Each row comes from the steps of one path. Every step used is in the known rows, and no mark comes twice. Write the path behind each row, first mark first.
Known rows
nafip > kimom: [ -6  20   9  -8  -1 -24  18  27 -20 -42 -13  -9 -31  20   9  10  21   3
  10  31  -8 -19   2 -20 -22 -30   9 -15  21 -33  18 -25   3 -27  -5]
biku > fonag: [  3  13   1  15  -5 -23  -1  -9 -15  14 -13   1 -17 -14  25 -13  30  -7
  10 -25 -37   2  17   8  -3  14 -21   4  10 -23 -16  -1  27 -45  -9]
nuso > rone > biku > fonag > vorome > nivi > ziba: [-40  -4 -21 -11 -20  25  -8   2  23   4  26  27  -9 -33   1  18 -26   5
  -9 -25   0  45  18  59   1  33  27  -6  12 -13 -16  58 -17 -16  50]
mogap > nafip > botu: [ 24 -14  18   0   2 -13  33  15 -11   9  48 -39   4  15 -28 -36   9  47
 -11   7  -2 -51 -19 -58  29 -19  -3 -22  -4  18  31 -12  -1 -16  -7]
ziba > rone: [ 30  -7  16  25  24   8   6 -18 -24 -14 -42 -26  -2  22  14 -19  14  20
  18  -1 -19 -27 -46 -15  23 -12  -2   0  15 -21  45  -7  24  32 -18]
nafip > nivi > vorome > fonag: [ 52  10   9  -1   7   9  -8 -24  -4 -11  -1   3   1  47 -36  23 -44  -8
  -8  14 -22   0   7 -15  34 -15  12   1 -47  23   8 -27 -15  30 -16]
rone > biku > fonag > vorome > nivi: [-22   2   2  -9   5 -17   3  -3  16  17  -4   9 -10 -32  40 -16 -10 -23
  -9 -15 -22  22  15  49  24   3 -11 -22  -2  -5 -50  23   0 -39  30]
kimom > nafip > nivi > vorome: [ 42  -7  -9 -19  10  28   3 -50  12  -3 -19   4  -2  39 -29 -19  -3  -9
 -10  32   2  10   5 -16 -10 -32 -18  25 -10  15  -1  -2 -25  31 -40]
nuso > rone > biku: [-29  -4 -30   8  -5  17   7  10 -20  -3  14  22 -12   0 -13  11 -30  -7
  -2 -19  -4  12 -20   8  12   7  20  -4  32 -25  29  26  -4   8  34]
nafip > nivi > ziba > rone: [ 50  11  19 -26   7  17  -9 -19  14 -15  -2  -7 -25  50 -11  27 -33  47
   7  21 -14 -20  -4   7  11  21 -10   8   8   5  26   6  -6  40 -12]
botu > nafip > rone > nuso: [-67 -23  28   9 -31 -14   8  50  19 -21   1 -31   0 -13  30  16  23 -31
  -4   5  27 -39  19 -18 -20  11 -12   6  13  -1  -3 -40  13   4 -38]
kimom > nafip: [ 13 -20 -17 -18   8   0  28 -23 -10   6 -24  -7  -4  30 -16 -42  32  -5
   5  15  -3   6   3  -4 -12 -30  -9  23  24 -12  16   1  10   6 -36]
ziba > nivi > vorome: [ 47 -15  11  56 -17   8   7 -40   2   4   1 -12  10  17 -25   8 -41 -20
 -32  -1   6  -4 -46   8  26 -15  -7  -8 -18   5  28 -33  12  -9  -9]
mogap > nafip: [ 11  -3  21   0   0 -13  18  23 -10  39  33 -14   1   8 -16  -1  -6  16
  -3 -11 -10 -61  -2 -44  31 -17  23 -19 -18   4  26  -9   1   2  -5]
nuso > rone > nafip > nivi > vorome > fonag > biku: [  4 -20 -51   1   1  24 -28  -1 -34   6  -6  40  14  -4 -38  16 -43 -18
  -6  -8  19  39  18  11 -28  -3  33  -4 -15  -4  20  18 -34  43  19]
nafip > rone: [-21  -8  17 -10  -7  -3  -8   4  -6 -23 -13  -8 -14  62  20  35  22  18
  15 -13  -3 -25   2 -19  -6  28   0  25  25   5  28 -31  14  26 -10]
botu > nafip > nivi: [ -1  17  16 -16 -37 -11  18  28  10 -15  -5 -20 -18   1  -3   0 -25 -30
   4  14  11 -19   9 -30 -33 -19  -9  -3  -2  26   2 -31  -8  10 -25]
nivi > nafip > rone > biku > fonag > nuso: [-25  26 -11  -3  22   5 -32   7  -1  -3  13  36  18 -14   7   9  22   7
  27  17  24   2 -13 -28   8  12 -25  17  16  -8 -10  -8  -4  17  -5]
nivi > vorome: [ 37 -28   2  37  11   8   3 -49  15   7   4   9   5   6  -8 -20 -23  -6
 -34   0  -7  -5  -1   2  18 -37   3  -1 -34 -21  15 -10  -9  12 -33]
biku > fonag > vorome > nivi: [ -3   9   9  -5 -14 -17  -1 -22  21  11 -25  -5 -10 -30  37  -2  38 -12
   3 -29 -33  26  36  44 -16  19   7  -8 -23  13 -48  12   4 -38  16]
botu > nafip: [-18  -9   9   7 -32 -22  32  32   5  -8   0 -22  -6 -22   3 -30  -7 -30
  -3   4  15 -19   7 -19 -26 -33   0  -6   8  -4  11 -26  11  -8 -33]
rone > biku: [ -7 -12  -3   2  21 -14  19   3 -11  11   7   9 -15  11  10 -22 -36 -13
 -10   2 -14  -9 -15  14  40 -22 -17 -15  23 -29   8   4   9  -9   7]
fonag > nuso > rone: [-11   0 -13  -5  12  28   3  13  -2 -26  -3   6  -2 -13 -30   5  15   1
  15 -41  14  12 -28  -1 -44  17  36  18   0  11  25  -8 -23   3  11]
biku > fonag > nuso > rone > nafip: [-29  -1 -24   7   9  16 -17  16 -14   0 -16  18  11 -57   5  -9  22 -19
   7 -43  13  35  -1  16 -54  29  -5  16   7  -9 -27  13  -1 -39   6]
kimom > nafip > rone > biku > fonag: [-40 -17  -7 -27   5   9  -4   4  -4  -9 -17   2  -1  30  17 -15  27  -6
  11  10  10   6   2  -8  -1   5 -34  32  52  -6 -13   3  10  -4 -19]
biku > fonag > nuso > rone > nafip > mogap: [ -7   9 -25  14   8   8 -23  20 -15   8  -8   4   8 -54   1 -12  22 -15
   6 -43   3  41  20  16 -55  25   5  33  -4   0 -34  25   5 -35  15]
nivi > nafip > rone > biku > fonag > vorome: [-23  22 -22  -7   4 -20 -33  -2   0   8   8  38  13 -12  23  27  24   7
  20  23   7  -2   8 -17  21   9 -18   9  21  -2 -19   1   7  22   7]
biku > fonag > vorome: [  5   7 -10  -4 -14 -43  -9  -9   0  12 -19   1 -15 -34  39  10  41 -11
   3 -25 -43   0  34  23 -10  13  -5   0   4   6 -42  -1  25 -48   9]
botu > nafip > mogap: [ 16   3   7  17 -34 -32  21  36   6   7  12 -44 -11 -18  -2 -35  -6 -23
  -2   5   0  -6  36 -17 -28 -37  14  17 -10  11   1  -9  20  -2 -22]

Which path is each row?
[ -8  -9  22   5   2  -5 -12 -23  40  11 -16 -15   0 -49  42   5  42   9
  -5 -14 -27  10  38  69   7  38  -1 -12 -19  -8 -51  28  10 -30   5] | biku > fonag > vorome > nivi > ziba > rone > nuso
[-21   2   1  -1  30  -7   1  18  -2   2   3  11  -9 -38  20 -31 -11 -21
   2 -23  -8   8 -15  21  14   3 -29  -7  17 -17 -33   2   2 -52  10] | rone > biku > fonag > nuso
[ 35 -28   2  32  16  -2   5 -22  -7  -2  11   2  24  18 -34 -14 -30 -10
 -24   2 -14   6   6   2  52 -46  27  -4 -45 -13  19 -23   8  12 -28] | nivi > vorome > fonag
[ 18  -9 -20 -15  12  -4  -2  -6 -22  18 -28  14   6  22   2   2 -38 -22
 -16  18  15   9  11   6 -29  -7 -29   3   2  -3  -8  10   1  29 -11] | rone > nafip > nivi
[-45   7 -22   0 -17  23  -5   2   4   4   5  21  -7 -32   8  14 -10 -17
   0 -32 -10  43   5  39  -2  26  28 -10   7  -6 -16  45 -14 -16  53] | nuso > rone > biku > fonag > vorome > nivi
[-19  -7  34 -13  -7  -3  -5  38  -3  16  33 -14   3  39   1  36   3  29
   6 -14   5 -70   0 -60  23  13  22  -1  -6  20  29 -22  -2  23  -2] | mogap > nafip > rone
[-39 -15  13 -13   6   0  -8  19  -4 -18   1   4 -15  51  28  26 -14   5
   5  -6   4 -21 -10  -8  23  19 -14  12  38  -7  15 -18   9  19   7] | nafip > rone > biku
[-52  -3  18 -15  14   5 -22  30   3 -24  -3   6  -8  11  36  18   6  -1
  14 -25   8  -7 -11  -2   1  39 -26  19  31   4 -19 -21   3 -17   8] | nafip > rone > biku > fonag > nuso
[-23 -25 -48  11  -9  18   1   4 -32  12 -10  24  15  -8 -14   8 -18 -14
 -14 -14  21  27  -2  10 -38   4  16   9  23 -28  25  37   5  24  12] | nuso > rone > nafip
[-36  11  15  -4 -36 -30  30  63   0 -46  -3 -27 -17 -26   8 -14   6 -29
   1  34  26 -22   7 -33 -44 -50   7 -18  19 -16   6 -35   1 -30 -27] | botu > nafip > kimom
[ 36  20  -8  -8  -4 -18   1 -35  31  25  -7  -3   6  -8  -2  -2  26   5
   5  13 -15  32  43  27  -7 -17  42   2 -53  32 -23  25 -11  34  22] | fonag > vorome > nivi > nafip > mogap
[  6  21  -3  27 -16   1 -10  -5 -17   2  10   7  15  29 -16  35 -20  -6
  11  25  24  -7 -54 -19  33  12 -23  -1  26   7  32 -28  22  18  12] | ziba > nivi > nafip > rone > biku
[ 34  -4 -11 -53   2  14  11 -26  18  -1  -1   2 -17  51 -32  -8  -3  23
   1  35   1   8  22   7 -16  -5 -18  30  22   8   6  13 -13  21 -32] | kimom > nafip > nivi > ziba
[ 10  44 -21   6   7 -21   1   4 -22 -15   3  24   0  -6 -16   3  33  10
  23  62   6  -8  -3 -41  -6 -44   3 -11   9 -40  21 -10  -1   9 -14] | nivi > nafip > kimom
[ 45 -16  10  52 -14   1  10 -20 -17  -3   7 -18  26  26 -46  12 -48 -22
 -23  -1   1   5 -41   7  50 -23  13 -10 -27  11  33 -44  25 -11  -5] | ziba > nivi > vorome > fonag
[ 17  11  -6 -14  -3 -13   6 -41  32  16 -14  11  10 -10   2   1  28   1
   5  13  -5  23  22  28  -5 -15  34 -14 -41  22 -15  14 -17  29  14] | fonag > vorome > nivi > nafip
[-19  16 -10   7   2  16 -13  12  -6 -12  -9   9  -7 -45   0  -1  37  -7
  20 -51  -9  22  -5   8 -40  34   7  17   5  -2 -14   0  -5 -46  10] | biku > fonag > nuso > rone
[  5 -24   0  -7   1  -2  -4 -25  25  -3 -16 -18  17 -39  32 -34  24  29
 -14   2   2  39  20  57 -17  17 -22  -8  -2   5 -45  39  10 -29   4] | biku > fonag > vorome > nivi > ziba > rone > nafip > botu
[-38   4 -35   1 -17   4 -10  12 -11   3   8  26 -11 -37  11  22  -8 -15
  -1 -30 -18  20   2  24   3  22  17  -3  31 -10 -12  35   1 -21  47] | nuso > rone > biku > fonag > vorome
[ 54  10  10   3   6  19 -11 -44  14  -5  -6  10 -13  38 -16  20 -37  -5
 -16  14 -16  -8   0 -15   6 -11  -9   3 -38  16   4 -16 -28  32 -19] | nafip > nivi > vorome
[ 11  19  -8  -2  -9 -18   0 -36  19   3  -7  -4   6 -41  16 -28  56  11
   8   4 -19  38  25  20 -12   9 -12 -10 -20  17 -43  16   1 -32   8] | biku > fonag > vorome > nivi > nafip > botu
[-41  -6  27 -23  -7 -18 -18  50   8  21  38  -2   5  -1  27  40  -5  13
  -2 -17  -1 -60  11 -37  36  20   7 -12   3  27 -20  -7   0  -8  22] | mogap > nafip > rone > biku > fonag > vorome
[-44  -1  38 -17  13   6 -16  59   5  10  40  -3   8  -3  13  22  -6  13
   5 -25  18 -56 -10 -45  25  24   2  -4  -3  22 -10 -17 -13 -12  12] | mogap > nafip > rone > biku > fonag > nuso
[-28  -6 -14  -8  23  29   4  24  -1 -23   7  16  -2 -21 -25  -3 -13  -8
   6 -34  20  15 -36   7 -20  11  23   8  11   3  14   1 -28  -4  24] | fonag > nuso > rone > biku
[ 12 -21  11 -35  -9  -8  14 -31  56   6   4  -4 -10   4   7   9   0  24
 -17  -3  -7  19  42  69  -9   4  38 -10 -27  20 -15  23 -15   8  14] | fonag > vorome > nivi > ziba
[ 22 -22 -19 -28   7   0  -5  -5   3  19   1  18   4  22  -6   8 -56   5
 -27  27  25  11  28  31 -25   0 -27   7   8 -14  -8  26  -3  27 -15] | rone > nafip > nivi > ziba
[ 29  23  29 -23  -3  -2   4  20  -5  29  27 -10 -12  31 -22  30 -23  15
   4   0 -13 -61   0 -56  24  -2  15 -16 -30  32  15 -13 -18  20   3] | mogap > nafip > nivi
[ 31 -11  -1   7  30  17 -10 -12 -31  -4 -56 -12  16  21  14  -8 -22   0
   3  22  10  -9 -36 -11  -6  -9 -26   2  10 -11  19  10  14  55 -18] | ziba > rone > nafip > nivi
[-36 -16  41   3   1  -5  -8  41   6  23  34 -21   8  18  13  45  22  15
  -3 -10   3 -83  12 -45  37  28  11  -6 -14   7  10 -24   3  15 -11] | mogap > nafip > rone > nuso
[  5 -20  37  -2  20  41  18 -28  39  -3   5 -13  -3  22  -2 -34 -38  38
  -6   9  11  22 -12  60  29   2  13 -17 -15 -26  20  41 -16  27   2] | vorome > nivi > ziba > rone > biku
[ 12 -46 -30   8  18 -16  28 -11 -28  -1  -7 -15  20   5  -4 -62  -5   9
 -33  26  26  22  -8   3 -23 -28 -47  -2  27 -19   6  11  20  -7 -23] | rone > nafip > botu
[ 22  12  20 -12   6  34 -13  30   4   8  45   1  24   7 -62  37 -46   8
  -5 -11  11 -34 -10 -55  27  -6  52 -10 -65  49  14 -17 -44  28   8] | mogap > nafip > nivi > vorome > fonag > nuso > rone
[  9   6   3  19  31  13  -3 -27   0 -15 -21 -15  18 -32  26 -50  17  22
  14  26  -3  16 -46   6  42 -10 -30 -22   9  -7 -12  26   6   6  11] | ziba > rone > biku > fonag > vorome > nivi > nafip > botu
[ 27  42  -6  29 -22 -16   6   0 -28 -14   0  -1   5   8 -29  26   2  -7
  13  48  17  -5 -46 -26   5 -20  -5 -17  16  -9  33 -33  18 -12   4] | ziba > nivi > nafip > kimom
[ 25  17   4  12  10  22  28 -53  14  -3   7  -8  15  17 -31 -59  27  29
  13  35  14  43 -14  -1   3 -18  -3 -15 -31  -3  21  14 -22  25  -9] | vorome > nivi > nafip > botu
[-10  37  -2  -8 -13 -22 -11 -10  16  -2 -18  10  -3 -44  29   6  54  -7
  15  12 -16  28  35  20 -23   4   9 -16 -21   0 -51  13  -4 -37  16] | biku > fonag > vorome > nivi > nafip > kimom
[-21  -7 -26   7   9  17  -7  12 -14 -18  -6   1  14 -55  -5 -33  31   1
   1 -32  18  41 -10   7 -55  28 -22  15  17  -1 -22  11  -2 -50   4] | biku > fonag > nuso > rone > nafip > botu
[-49  -3  14  -7   0  -4 -19  20  -6 -13   0   8 -15  26  45  23   2  -1
  10 -15  -6 -10   2  -4  18  35 -29  14  39 -10 -10 -12  15 -11   8] | nafip > rone > biku > fonag
[ 68  36 -14  47 -20 -17  -2 -21 -23  29  11 -15   9  16 -38   8  -7  -3
  11  23  -3   8 -23 -15  20  -8   1  13  -8  13  30 -11  33  12   9] | ziba > nivi > nafip > mogap
